Known rows, with every step that occurs
K/V/G/L/D: [ 18 -10 -33 -17  16  29   4  11 -30  -1  23   3 -11 -22  20  -8   8 -17
 -14   8   5 -21   4  23  10  18   4   2   2 -20  14   4]
V/G/L/D/U: [ 15  11 -39 -27  29  34  -2   8 -33  -7  29  13  -8 -20  16  -8   3 -17
 -23   7   4 -13   8  33  19  19   4   0   5 -12   6  27]
U/V/G/L: [ 18   0 -38 -13  26  17   6  16 -16  -6  15  -9   0 -23  16   4  10  -9
  -2  11   2 -25   3  24   0  10   6 -11   6 -17   5  -3]
D/V/L/G/K/U: [  8  17 -15 -22  37  13  31  25  -7  -5   4  -9   0 -21  -2  14  10   1
 -31   8   1 -15   4  29   5  26  -1   5  -1 -10  32  -6]
D/G: [ 14  17 -37  -6  31  19   0  12 -15  -5   9   1  -7  -9   9  -4   8 -16
 -18  12   5   1 -11  34  18 -16   5  13   6   2   7   9]
D/G/K/L/V: [ 24  11 -21 -26  23  11  13  37 -11   2   4 -10   1 -25   1  -1  13  -5
 -29   8   2 -11 -17  25  10  -4   1   8  -2 -10  28  -8]
G/K/U: [ 10  28 -19 -28  47  14  12  13   0   3   4 -15  -1  -4   7  14   7  -1
 -23   9   3 -11   9  30   6  35  -3  10  -1 -19  27  11]
V/L/U/K/G/D: [ 15   2 -33 -17  30  33  14  14 -17  -9  20  -9 -12 -14  11  -2   0 -20
 -18   7  -1 -26 -10  33  -2  32   7  -2  -1 -16  20  14]
L/V/G: [ 15  10 -27 -21  17  18  21  20 -24  -9  17  -4   8 -32   7   3  13   2
  -8   9   5  -8  13  24  10 -12   1 -14   8  -7  14 -18]
G/L/U/D/V: [ 12  10 -32 -21  54  20  -3  22 -29  -1   8  10  -3 -18   3   0   7 -11
 -19  14   4  -2 -15  29   2  18  -3  -6   5  -6   9  20]
U/G/D/L: [ 19   0 -28   3  38  18   1  14 -14  -6  18   5 -13 -12  14  -5  -4 -18
 -15  11   5 -12 -31  37  18   3  -3   8   2  -9   5  26]
U/G/K/V: [ 17   2 -24 -12  39  15  -3  29  -1  16  11  -2   3  -2  14   7   4  -8
 -25   8   4  -9 -30  26   3  16   1   8   1 -12  20 -19]
D/V/U/G/L: [ 23   9 -36  -1  41  11   6  14 -11  -6  14   3 -10 -16  21   8  12 -14
 -10  13   4 -17  -7  27   2  28   1  10   4  -7   9   9]
V/G/L: [ 20   2 -35 -11  23  18   4  11 -15  -8  20  -5  -8 -23  19   0  18  -9
  -2  10   2 -23   9  24   5  23   5  -8   2 -18   5   4]
U/D/L/V/G/K: [ 11  13 -13 -33  37  18  24  36 -21   2  12  -2  10 -24   6  -1  11   2
 -25   6   5 -13 -11  27   9   6   1 -18   0 -17  17  -8]
D/G/L/V/U: [ 22  21 -27 -16  37  13  20  21 -18 -16   5  -5  -9 -26  15   3  16 -13
 -21  12   2  -8  16  24   5  16  -2   7  -1  -1  18  11]
G/D/V: [ 18   9 -23   5  35  20  -2  17 -18  -4  13   1 -15 -17   2   2  -5 -16
 -11  14   6  -6 -12  27   7   0 -10   9   1  -7  15  17]
K/U: [ 11  21 -30 -21  42  15   8   3  -2  -1   4 -11  -3  -8   6  11   5  -4
 -11  12   3  -7  13  32   9  26  -1  12   3 -11  21  18]
G/L: [ 25   5 -32 -10  30  11  -9   8  -9  -4  10  -2 -11 -14  22   2  12 -14
  -5  12   1 -16  -1  24   7  24  -2   3   0 -18   5  15]
G/K/D: [ 14  12 -14  -9  28  22  -4  16 -10   4  -1  -7  -7  -1  15   8  -1  -9
 -12  10   2 -11 -15  27   6  33  -1  -3  -4 -25  24  -3]
K/D/G/L/U: [ 16  12 -37 -13  36  29  -7  11 -30 -14  15   2 -16 -16  16  -6  17 -19
 -25  12  -2 -11  -4  32   7  28   4  -7   0  -8  10  18]
D/L/G/K: [ 13  14  -9 -14  36  10   9  27 -14  -5   9   3   1 -14  15   5  11  -4
 -30   8   1  -8 -18  30  11  -1  -5  -6  -3 -11  12  -5]
U/V/L/D/G: [ 10  -3 -36 -18  11  27  17  17 -31  -6  10   5  -4 -17   9  -5  -2 -19
 -26   8   7  -6  -9  32  21 -22   7  16   8  -3  14   1]
V/U/G/K: [ 15  25 -20 -18  44  10  11  19  -9   1  11   2   0   0  22  18   8  -4
 -26   9   6  -8  -6  31   5  27  -2   6   3 -15  17  -8]
G/D/U/K/L: [ 19   6 -40 -22  38  24  -9  28   5   4  11  -5  -6  -5   6   1   0 -15
 -12  11  -1 -18 -28  37   1  31   7  13   0 -16  21  31]
G/L/U: [ 17  12 -33 -22  38  21 -13   8 -28 -13  17   4 -12 -16  22   2  20 -10
 -22  12  -1  -8  10  28   4  29  -5  -8   1 -13   4  19]
L/D/G/K/U: [ 10  27 -24 -29  42  22  20  13 -12   2   7 -10  -5  -5   5   2   5 -10
 -34   8   5 -11   3  33  14  21   3  16   0 -14  29  15]
D/G/L/V: [ 29  11 -31 -16  24   9  12  23 -16  -8   7  -5  -4 -30   9  -8  14 -16
 -20  11   1 -10  -6  21  14 -11   1   1   0  -3  12   4]
K/U/D/V/G: [  3  11 -33 -19  44  24  22  21 -21   0  13  -1   6 -23  -7   4   6  -2
  -6  11   7 -11   1  32   4  15   7  -9   9  -7  17   3]

Rows
[ 11  10 -28 -14  49  15   0  22 -18   6   2  10   2 -12  -1   3  -2  -9
  -9  13   7   3 -20  30   6   1  -3   2   7  -4  10  14] : U/D/V
[ 10  10 -34 -20  55  27   3  20 -30   1  13   6  -3 -21   2  -4   7 -12
 -18  11   3 -10 -16  30  -1  20   3  -7   4  -3  10  17] : K/G/L/U/D/V
[ 12  21 -24 -25  35  33   6  25 -22  -1  14   0   2 -19   4   1   0  -7
 -25   8   2 -11  -7  32  13  25   4 -13   0 -12  21   2] : L/V/G/K/D/U
[  9  14 -33 -25  40  19  -7  14 -28  -4   7   0   7  -8  11  15   1  -4
 -20  13   3   2   0  31   1 -11  -6  -8  11  -6   6   0] : L/U/V
[ 13  20 -19   3  45  17  15  18 -23 -18   8   3 -16 -20   9  12   4 -13
 -19  14   3  -5   9  29   0  20  -8   7   0  -1  20  10] : L/G/D/V/U
[ 19   9 -21   8  35  14   7  19 -21 -11  11   5 -13 -23   2   2  -1 -18
 -16  13   4  -6 -14  27   6  -6  -8   0   2  -4  15   4] : L/G/D/V
[  7   7 -34 -16  25  21  12  17 -22  -3  13  -7  11 -18   8  11   3  -1
  -2  11   6 -11   5  29   2 -14   5 -12  13 -10   7 -16] : U/V/G
[ 19  14 -36 -23  35  30   6  23 -22  -9  23   0 -10 -28   0  -5   2 -14
 -24   9   0 -18  -4  33  13  20   5  -6   2 -12  17  18] : K/L/V/G/D/U
[ 20   3 -34 -12  30  19   8  10 -25 -15  18   6 -16 -13  17   6   3 -19
 -26   9   1 -14 -11  32  10  27   0  -4   6 -18  14   5] : V/L/U/G/D
[ 19   9 -45 -20  32  22  -3  11 -21   3  21  17  -1  -8  14   2  -2 -16
 -25   9   6  -8 -21  38  20  10   7  14  12  -8  11  12] : K/L/D/U/G
[ 17  11 -37 -19  44  19   0  24 -16  -6   6  -2  -2 -15   2   8  -9 -17
 -23  11  -1 -14 -21  34   4  -1   4  -3   8 -11  12   8] : K/L/G/D/U/V
[ 12   1 -19   4  28  16   6  17 -18 -12   6   5  -5 -21  12   1   4 -11
 -13  11  -1  -8 -23  33  15  -3   1  -9   0  -4  11   1] : K/D/L/G
[ 18  16 -22 -22  33  13  12  23 -14  -9   2  -6  -5 -23  10  13  13  -2
 -16  11   1  -6  16  26   1  22  -4  11  -1  -6  26   6] : K/L/V/U
[  5   2 -18 -21  23  33   6  26 -34 -10  14   4  -6 -21   5   9  10  -1
 -31   9   1  -7   1  30   5  27  -5  -5  -1  -9  23  -2] : G/K/D/V/L/U
[  9 -14 -24  -6  10  26  14  29 -10  -1   5  -1   0 -20   1   7  -4  -6
  -4  10   4 -12 -16  29   5  14   0   9   1  -6  25   0] : U/K/D/V/L
[ 16   6 -40 -25  35  22 -11  28   6   8  11  -2   2  -4   6   3   4  -9
 -10  11   0 -12 -26  38   3  22   7  14   2 -10  18  25] : D/U/K/L
[  6  25 -22 -29  42  19  22  15  -6   1  11 -16   2 -12   5  12  11   4
 -20   8   4 -18  15  32   6  35   3   0   1 -20  27   1] : V/G/K/U
[  7  16 -29 -20  57  16   9  20 -12   6  -1   1   3 -13  -8   6  -2  -7
 -11  14   6  -2 -13  32   6  16  -2   6   6  -4  18  20] : K/U/D/V
[ 17   8 -28  -7  27  23   8   9 -21 -12  19  -4 -16 -17  13   1   3 -14
  -8  10   3 -17   4  28   8  19   1 -10   3 -22  13   6] : V/G/D
[ 13  20 -21 -20  29  23   8  20 -24   2  13   4  -6  -4  15  -4   5 -15
 -36   7   7  -5 -12  30  18  -3   0  11   0 -13  17   4] : L/D/G/K
[  7   2 -28 -29  20  25   2  13 -32 -15  16   7  -5 -20  14   9  16  -1
 -26   9   0  -2  15  31   9  19  -5  -6   3  -8  11   3] : V/L/U
[ 13   9 -10 -21  21   8  17  27 -13  -8   6   1   0 -18  15  13  13  -1
 -30   5   0 -11  -3  25   8  12  -2  -6  -2 -18  19 -24] : V/L/G/K
[ 13   7 -24 -12  38  22  -1  32  -4  13   8  -6  -3  -5   8  -1   7 -13
 -29   9   3  -7 -26  27   6   7   3  12  -4  -6  20 -10] : D/G/K/V
[ 13   6 -21  -2  31  11   6  18 -17 -13  10   9  -2 -23  14   2   9  -8
 -18  11   0  -3 -16  32  15 -16  -3  -4   2   1   3   3] : D/L/G
[ 19   6 -41 -16  51  18   8  23 -10  -1   2  -3 -13 -14  14  -8  13 -24
 -18  12   0 -18 -17  28   3  36  11   6  -2  -8  10  19] : K/V/U/D/G/L
